Known rows, with every way that one mark hangs from another
R[G[Z] L[N]]: [-3.34 -1.66  2.42  0.14 -4.97  3.09 -5.66 -1.99 -4.01 -5.59 -1.35 -2.51
  5.93  3.25 -5.09 -0.96 -0.58  1.87  0.41  0.12  3.41 -0.70  0.15 -1.80]
U[G[R Z]]: [-1.88 -4.08  1.12  1.17 -4.84 -0.04 -2.81  0.03  0.11  2.30  0.98 -3.78
  4.57 -0.54 -4.22  0.46  5.00  2.77  1.26  1.87 -4.35 -1.68 -2.54 -3.51]
U[G[R[L W]]]: [-2.58 -3.51  1.50 -3.42  1.71  3.86 -2.50  1.55 -3.09  1.59  1.49  0.24
  6.36  2.00 -3.69 -1.06  3.03  0.98  4.19 -1.11  1.82 -0.41 -2.06 -2.07]
W[H[R[G[U]]] L]: [-5.58 -5.79 -1.29 -5.97 -3.60  3.56  0.01  5.33 -1.75  3.89  3.21  0.81
  1.00 -0.52 -1.97  2.57  0.60  0.09 -3.05 -0.90  4.03  3.87 -4.94 -0.88]
W[H[R] L[N]]: [-5.61 -4.81 -0.03 -4.26  0.17  1.72  0.51  4.13  0.70 -3.78  2.28  4.00
  2.51  3.77 -1.24  4.93 -0.31 -0.61 -3.39  0.46  4.76 -2.12 -1.48 -0.18]
L[N]: [-1.26 -1.26 -1.25 -0.22  1.45  0.15  1.60 -0.08  0.18 -4.34  0.34  0.94
  2.73  5.94 -0.92  0.84  2.20  2.12 -1.47  3.85  3.07 -1.24 -0.07 -2.48]
S[B]: [-1.20  1.56  0.47  2.55  1.21  1.75  0.69  3.12 -1.78  0.58  1.20  0.14
  3.39  2.55 -0.61  0.58  2.29  3.42 -2.21 -0.62  1.10  1.12 -0.39 -1.05]
B[R[L[N]]]: [-3.37  1.18 -1.32 -0.31  3.34  2.28 -3.49  1.11 -2.08 -6.69  0.51  2.13
  3.42  2.93 -3.88  1.86  1.45  0.90 -0.11 -1.17  3.81 -1.80  1.38 -3.83]
N[W[H L]]: [-3.33 -3.59 -3.68 -0.65 -4.21  6.84  5.00  4.25 -0.30 -1.85  2.24  3.17
  2.98 -0.34 -0.75  1.60  1.75  1.80 -3.87 -1.94  4.58 -0.32  1.05  0.86]
B[R]: [-2.83  2.14 -1.20  0.24  1.84  0.40 -1.00  2.68  1.71 -1.21  1.40  0.58
  1.77 -0.90 -2.61  2.44  5.29  2.23 -1.18  0.23 -0.13  0.09 -0.79 -3.11]
R[G W[H]]: [-5.07 -0.24  0.48 -3.23 -6.62  3.32  2.79  1.75  0.87  0.92 -0.15  1.81
  5.80  3.35 -1.64  0.12  5.05  1.85 -0.04 -0.87  5.70  5.02 -3.90 -0.70]
B[R[G[Z] W[L]]]: [-6.23 -0.10  4.66 -0.69  0.33  4.70 -6.22  1.19 -0.26 -5.08  3.70  0.28
  7.04 -1.19 -4.08  3.66  3.49  0.72  3.61 -3.13  1.09  3.66 -2.52 -2.03]
N[W[H]]: [-3.42 -2.29 -4.43  0.72 -8.21  3.22  5.87  4.20  1.31  0.34 -1.88  2.42
  2.15  0.96 -0.34  0.82  3.77  3.41 -4.17 -0.37  4.74  0.01  0.13 -0.47]
R[G]: [-2.04  0.73 -0.55 -1.21 -2.58  1.80  0.32  0.24 -0.20  1.20  0.04 -2.68
  3.16  1.24 -3.12 -1.15  2.78  2.92 -1.29  0.88  2.58  1.63 -2.09 -2.32]
L[N[W[H]]]: [-3.16 -2.80 -4.57  1.04 -7.69  3.01  6.14  2.11  1.22 -3.95 -1.90  4.10
  3.48  6.13  0.06  1.99  2.77  2.85 -4.65  0.34  7.04 -1.01  0.80 -2.11]
H[R[G]]: [-4.72 -1.32  1.17 -3.27 -2.38 -1.24 -2.91  3.26  1.47  2.67 -1.89 -2.50
  2.67  0.40 -2.59  1.08  1.22  2.14 -1.84  0.32  3.27  0.23 -3.47 -2.27]
U[G[R]]: [-0.84 -2.67 -1.95 -0.88 -1.29  0.83  0.36  0.89  0.21  3.57  1.78 -2.36
  4.09  1.03 -3.88 -0.36  5.13  2.04 -0.35  0.93 -1.81 -1.78 -2.79 -4.50]
G[R U Z]: [-0.43 -6.17  2.82 -1.45 -3.27 -0.53 -2.61  2.78 -2.03  4.99  0.11 -2.44
  1.95 -0.23 -1.55  0.12  5.16  1.71  1.09  5.39 -1.54  1.74 -1.42 -1.72]
B[R[L]]: [-3.44  2.31 -0.65 -1.00  2.74  2.80 -3.88  3.00 -2.17 -2.46  0.81  0.48
  2.15 -1.94 -3.85  0.50  2.48  1.67  0.10 -1.93  1.60 -0.36  0.88 -2.02]
G[R[W] U]: [-0.88 -5.24  2.09 -4.50  2.07  1.28  0.61  4.32 -1.28  5.20  1.10  1.61
  3.31  3.95  0.46  0.32  5.53  0.67  3.06  4.19  3.26  4.22 -2.63 -1.63]
W[H L[N]]: [-2.95 -2.63 -1.89 -2.20 -0.01  4.38  3.53  1.03 -0.71 -5.63  4.19  3.74
  3.24  4.27 -1.63  2.68  1.65 -0.60 -3.04  1.10  4.12 -0.90 -0.23 -0.10]
U[G[Z]]: [-2.38 -3.28 -0.50  3.07 -3.52  0.15 -1.39 -0.97 -0.22 -1.86  2.38 -3.79
  3.12 -1.14 -3.90 -0.05  3.96  4.42  1.37  1.40 -5.09 -0.63 -3.23 -1.41]
H[R]: [-3.87 -2.71  1.36 -2.92  1.17 -2.00 -1.73  4.93  1.91  1.38 -0.93 -0.62
  0.74  0.17 -0.64  1.94  1.56  2.41 -1.10  2.57  1.39 -1.30 -1.85 -0.56]
B[R[G[Z]]]: [-4.90  1.85  1.76  1.64 -5.60  0.52 -5.27 -0.06  0.74 -1.45 -0.20 -3.10
  4.45 -2.60 -5.28  1.92  4.96  3.35  0.00 -1.53 -1.10  1.76 -2.08 -4.16]
B[R[W[L[N]]]]: [-4.19 -0.77  1.47 -1.37  8.04  4.31 -1.75  1.62  0.38 -9.05  5.46  5.43
  5.81  5.08 -1.44  5.19  2.60 -0.59  2.15 -1.05  4.16  1.24 -0.48 -2.67]
R[G L]: [-2.49  0.81 -0.29 -2.32 -1.44  4.40 -2.56  0.41 -3.70  0.01 -0.43 -2.51
  3.85 -0.20 -4.67 -2.96  0.50  1.94 -0.44 -1.11  4.00  0.70 -0.24 -1.12]

Rows
[-1.83 -4.69  3.74 -4.57  6.07  4.20 -1.05  1.71 -0.55 -3.89  3.37  4.02
  7.19  7.09 -0.63  2.67  2.23 -2.00  2.05  2.10  5.78 -0.66  0.46 -1.77] -> G[R[W[L[N]]]]
[-4.41 -1.67  4.91 -0.54 -4.58  1.59 -3.30  0.11 -0.03 -1.42 -0.51 -1.90
  6.48  1.76 -2.42 -0.01  3.62  3.17  3.61  1.13  1.69  4.00 -3.01 -0.46] -> R[G[Z] W]
[-0.80 -6.65  2.99 -2.06 -1.74  1.82 -5.37  1.48 -5.28 -0.61 -0.64 -0.68
  3.63  3.62 -2.75 -0.17  1.67  0.31  1.54  3.94  2.16 -0.24  0.78 -2.24] -> G[R[L[N]] U Z]
[-4.51 -1.85  5.63 -1.59 -3.31  4.24 -6.14  0.08 -3.43 -2.52 -0.92 -1.69
  6.64  0.38 -3.33 -1.71  1.30  2.24  4.91 -1.08  3.22  3.17 -1.33  0.74] -> R[G[Z] L W]
[-0.74 -6.14  3.45 -2.54 -2.12  2.05 -5.43  3.30 -5.69  3.65 -0.13 -2.34
  2.50 -1.30 -2.82 -1.53  2.63  1.15  2.06  3.34 -0.18  0.83  0.35 -0.15] -> G[R[L] U Z]
[-3.40 -2.63 -4.27  0.03 -6.63  5.13  3.15  2.56 -2.53 -4.96 -2.48  3.82
  3.84  4.73 -1.68  0.42  0.30  2.46 -3.57 -1.43  8.18 -1.83  2.59 -0.80] -> R[L[N[W[H]]]]
[-2.20 -6.79  6.14 -4.21 -0.53  2.82 -5.87  3.80 -5.25  2.46 -0.18  0.15
  4.59  0.84 -1.46 -1.29  2.88  0.45  5.31  2.96  1.86  3.37 -0.48  0.59] -> G[R[L W] U Z]
[-3.86  0.09  2.33 -3.85  0.27  5.15 -2.77  1.02 -3.48 -1.28 -0.28 -0.45
  6.13  2.18 -3.11 -2.34  0.97  1.58  2.90 -1.58  6.17  3.29 -1.34 -0.07] -> R[G L W]
[-6.23 -3.90  3.75 -5.17  3.99  2.78 -3.46  2.30  0.40 -4.94  2.16  2.37
  6.63  6.35 -1.43  3.92 -1.45 -0.80  1.21 -0.77  7.60  0.99 -2.94 -1.54] -> H[R[G W[L[N]]]]
[-4.52  3.69  3.04  0.87  4.80  4.86 -4.69  4.67 -3.74 -3.26  1.36  3.69
  6.27  1.93 -1.85  2.43  2.20  2.00  2.33 -5.80  4.17  2.99  0.00 -1.52] -> S[B[R[L W]]]
[-4.30  0.14  1.84 -2.25  7.41  4.58 -1.54  3.74  0.57 -5.05  5.58  3.89
  4.54  0.16 -1.73  3.71  3.32 -0.04  2.71 -1.80  1.89  2.16 -1.09 -1.17] -> B[R[W[L]]]
[-6.15 -0.99  0.11 -2.48  2.36  4.89  1.03  2.16  0.88 -8.27  4.96  7.64
  5.86  4.95 -1.49  5.81  3.88 -1.21  0.23 -2.37  5.57  2.33 -1.38 -1.86] -> B[R[W[H L[N]]]]
[-5.64 -3.43  4.41 -5.59  4.10  0.97 -4.43  5.63 -1.00 -1.17 -1.29  2.15
  3.11  1.05 -0.58  0.71 -0.43  1.61  3.51 -0.06  4.96  0.62 -1.10  2.02] -> H[R[L W]]
[-4.53 -2.46  0.73 -3.39 -1.23  4.26  1.27  1.47 -2.34 -5.65  0.06  5.47
  5.18  6.69 -0.99  0.35  1.68  0.30  1.30  0.09  7.58  1.59 -0.50  0.82] -> R[L[N] W[H]]
[-2.56 -1.32 -3.14  0.14 -4.54  5.73 -0.13  0.22 -3.23 -4.35 -2.46  0.02
  5.64  5.13 -3.20 -1.30 -1.72  2.48 -2.38 -2.13  8.92 -0.96  1.84 -3.34] -> R[G L[N[W]]]
[-5.11  1.86  2.47  0.23 -4.23  3.20 -8.46  0.16 -2.77 -2.45 -0.50 -2.84
  4.98 -3.45 -6.61  0.31  2.39  2.24  0.96 -3.43  0.49  1.14 -0.91 -3.07] -> B[R[G[Z] L]]
[-2.24 -3.70  0.99  0.30 -5.69  0.96 -2.40  0.52 -2.56  2.09  0.58 -4.12
  1.99  0.03 -3.00 -1.05  3.41  3.73  0.45  2.92 -0.61  4.79 -3.32 -1.85] -> R[G[U Z]]
[-3.60 -4.39  2.52 -5.58  0.34  4.95  1.87  2.71  0.11 -3.11  3.26  5.85
  7.42  7.06 -0.72  3.45  3.56 -2.52  0.45  0.88  6.94  0.59 -0.63 -1.12] -> G[R[W[H L[N]]]]
[-4.18  3.40  2.73  2.07  3.82  1.93 -1.69  4.48  0.15 -2.17  1.65  3.85
  5.92  3.31 -0.38  4.14  4.86  2.91  1.05 -4.18  2.66  3.87 -1.70 -2.81] -> S[B[R[W]]]
[-5.95 -3.29  4.34 -2.11 -4.43  0.46 -8.63  0.83 -2.54 -3.95 -3.24 -2.30
  5.06  2.62 -4.43  1.25 -2.26  1.64  0.31 -0.46  4.24 -1.65 -1.18 -1.45] -> H[R[G[Z] L[N]]]
[-4.05 -3.17  2.52 -5.50 -2.63  3.81 -0.09  2.65 -2.07 -1.83 -1.35  5.31
  7.31  7.23 -1.65  0.67  2.75 -1.18  1.05  0.18  8.51  0.19  0.04 -1.16] -> G[R[L[N] W[H]]]
[-2.42 -4.89  1.49  0.41 -3.27  2.02 -5.61 -2.01 -3.73 -2.97  0.46 -2.26
  6.19  3.08 -5.50 -0.01  1.51  1.27  1.72  0.75 -0.26 -3.96 -0.27 -3.83] -> U[G[R[L[N]] Z]]
[-7.15  2.39  0.19 -3.64 -4.73  5.42 -2.31  2.70 -1.41 -1.73  0.00  3.28
  6.13  0.41 -4.30  1.42  4.18  1.08  1.06 -5.90  6.45  4.55 -2.60 -2.21] -> B[R[G L W[H]]]
[-5.28 -4.03  3.85 -4.77  4.73  0.47 -4.24  4.00 -1.51 -5.17 -1.42  3.51
  4.55  6.30 -0.13  1.76 -1.27  0.48  2.81  0.84  7.32 -0.54 -0.92  0.48] -> H[R[L[N] W]]
[-2.39 -2.35  4.16 -5.20  2.62  3.61 -3.10  3.69 -2.51  1.74 -0.88  1.73
  5.79  2.28 -1.77 -1.27  2.65 -0.19  3.55  0.94  5.16  0.32  0.84 -0.02] -> G[R[L W]]
[-4.68  4.25  2.98  4.70 -5.29  1.62 -6.32  1.45 -1.41 -0.90  0.27 -2.33
  6.64 -0.29 -4.52  3.15  3.87  4.13 -1.33 -5.07 -0.20  2.74 -2.21 -4.51] -> S[B[R[G[Z]]]]
[-5.76 -0.19  0.96 -4.51 -5.42  6.01 -0.10  1.78 -2.97 -0.11 -0.52  1.85
  5.80  2.16 -3.08 -1.61  2.58  1.22  1.29 -2.77  7.14  4.30 -2.45  0.82] -> R[G L W[H]]
[-1.83 -6.73  5.32 -2.75 -1.40  0.21 -2.92  3.54 -1.58  3.61  0.07  0.05
  4.13  2.07 -0.16  0.75  5.95  1.43  4.49  4.83  0.16  4.42 -2.16 -0.92] -> G[R[W] U Z]
[-2.61  2.91 -1.52  2.39 -1.20  2.69 -2.02  3.44 -3.28  2.74  2.20 -0.54
  3.48  1.73 -2.62  2.19  3.99  3.20 -2.53 -4.32  2.04  6.06 -3.54 -6.28] -> S[B[R[G[U]]]]
[-3.05 -3.73 -2.38 -2.15 -8.04  5.03  1.76  3.41 -2.16 -1.04 -3.55  3.83
  5.68  5.05 -1.81  0.77  1.51  0.48 -3.88 -1.35  9.13 -3.02  3.26 -2.49] -> G[R[L[N[W[H]]]]]
[-2.35 -5.55  0.74 -2.73  5.19  4.55 -0.02 -0.45 -0.74 -4.07  5.68  2.46
  7.76  6.65 -2.63  2.82  2.53 -1.11  2.64  0.14  3.05 -1.17 -2.37 -4.14] -> U[G[R[W[L[N]]]]]
[-4.05  2.50  3.02  1.18  7.80  5.70 -2.64  4.64 -1.59 -4.25  5.79  4.90
  6.62  1.70 -0.88  4.82  2.82  0.89  1.27 -5.43  2.84  3.46 -0.95 -1.58] -> S[B[R[W[L]]]]
[-2.19 -3.99  2.06 -0.13 -3.95  2.33 -5.50  0.22 -3.66  0.99  0.29 -3.70
  5.06 -2.08 -5.74 -1.43  2.41  1.99  2.36  0.05 -2.76 -2.74 -0.86 -2.12] -> U[G[R[L] Z]]
[-2.44 -4.34  0.94 -0.52 -3.97  3.27 -4.93 -0.99 -6.14 -3.14  0.05 -2.49
  3.59  3.74 -4.15 -1.60 -0.08  1.97  1.16  1.86  3.12  2.55 -1.39 -2.26] -> R[G[U Z] L[N]]
[-4.97 -5.47  6.10 -4.22 -3.63  4.04 -1.81  3.56  0.09  0.03  2.72  2.91
  6.85  0.47 -1.56  2.82  4.72 -1.15  2.46  0.35  2.11  1.64 -1.03  1.51] -> G[R[W[H L]] Z]
[-3.26 -5.84  4.11 -2.27  0.34  5.34 -3.35  1.29 -3.78 -1.34  5.03 -0.72
  4.85  0.67 -1.95  0.12  2.00  1.25  4.25  1.07  1.49  6.33 -3.59  0.57] -> R[G[U Z] W[L]]
[-3.63 -5.09  4.40 -1.37 -1.91  3.17 -5.89  0.77 -2.97 -0.11  0.83 -1.48
  7.11  0.01 -4.21 -0.86  3.13  1.68  5.93 -0.69 -0.73 -0.03 -2.04 -1.36] -> U[G[R[L W] Z]]
[-5.76 -3.89  0.21 -4.92 -0.52  1.89  0.20  5.85  0.76  0.22  2.83  2.63
  1.46 -1.33 -1.11  3.26  0.98  0.19 -2.93 -0.47  2.74 -1.05 -1.93  1.51] -> W[H[R] L]
[-5.24 -0.10 -4.65  0.77 -5.85  5.03  0.89  3.40 -1.13 -6.34 -1.59  5.29
  3.83  3.04 -2.75  2.98  2.13  1.72 -3.61 -4.54  7.58 -1.57  2.13 -3.51] -> B[R[L[N[W[H]]]]]
[-3.23 -5.18  3.72 -0.29 -3.10  0.40 -3.15  0.43  0.54  0.79  1.06 -1.48
  6.63  1.53 -2.97  0.77  5.66  2.21  4.49  1.30 -2.21  0.56 -3.80 -2.53] -> U[G[R[W] Z]]
[-6.49 -1.95  4.07 -6.03  0.42  2.19 -5.74  4.05 -1.72  0.26 -2.21  0.17
  5.15  1.52 -2.37  0.14 -0.67  1.32  2.74 -1.72  7.04  1.77 -2.85  0.10] -> H[R[G L W]]
[-5.30 -1.93  1.08 -4.35 -0.83  0.98 -5.40  1.78 -2.30 -2.57 -2.57 -0.72
  3.96  4.24 -3.84  0.62 -2.49  0.77 -1.26 -0.77  7.04 -1.60 -1.19 -2.61] -> H[R[G L[N]]]
[-4.57 -1.44  1.21 -4.06 -1.91  4.68  1.07  3.36 -2.44 -1.54  0.10  4.11
  4.19  2.00 -1.29 -0.77  2.88  0.97  1.48 -0.50  5.44  2.65 -0.89  2.54] -> R[L W[H]]
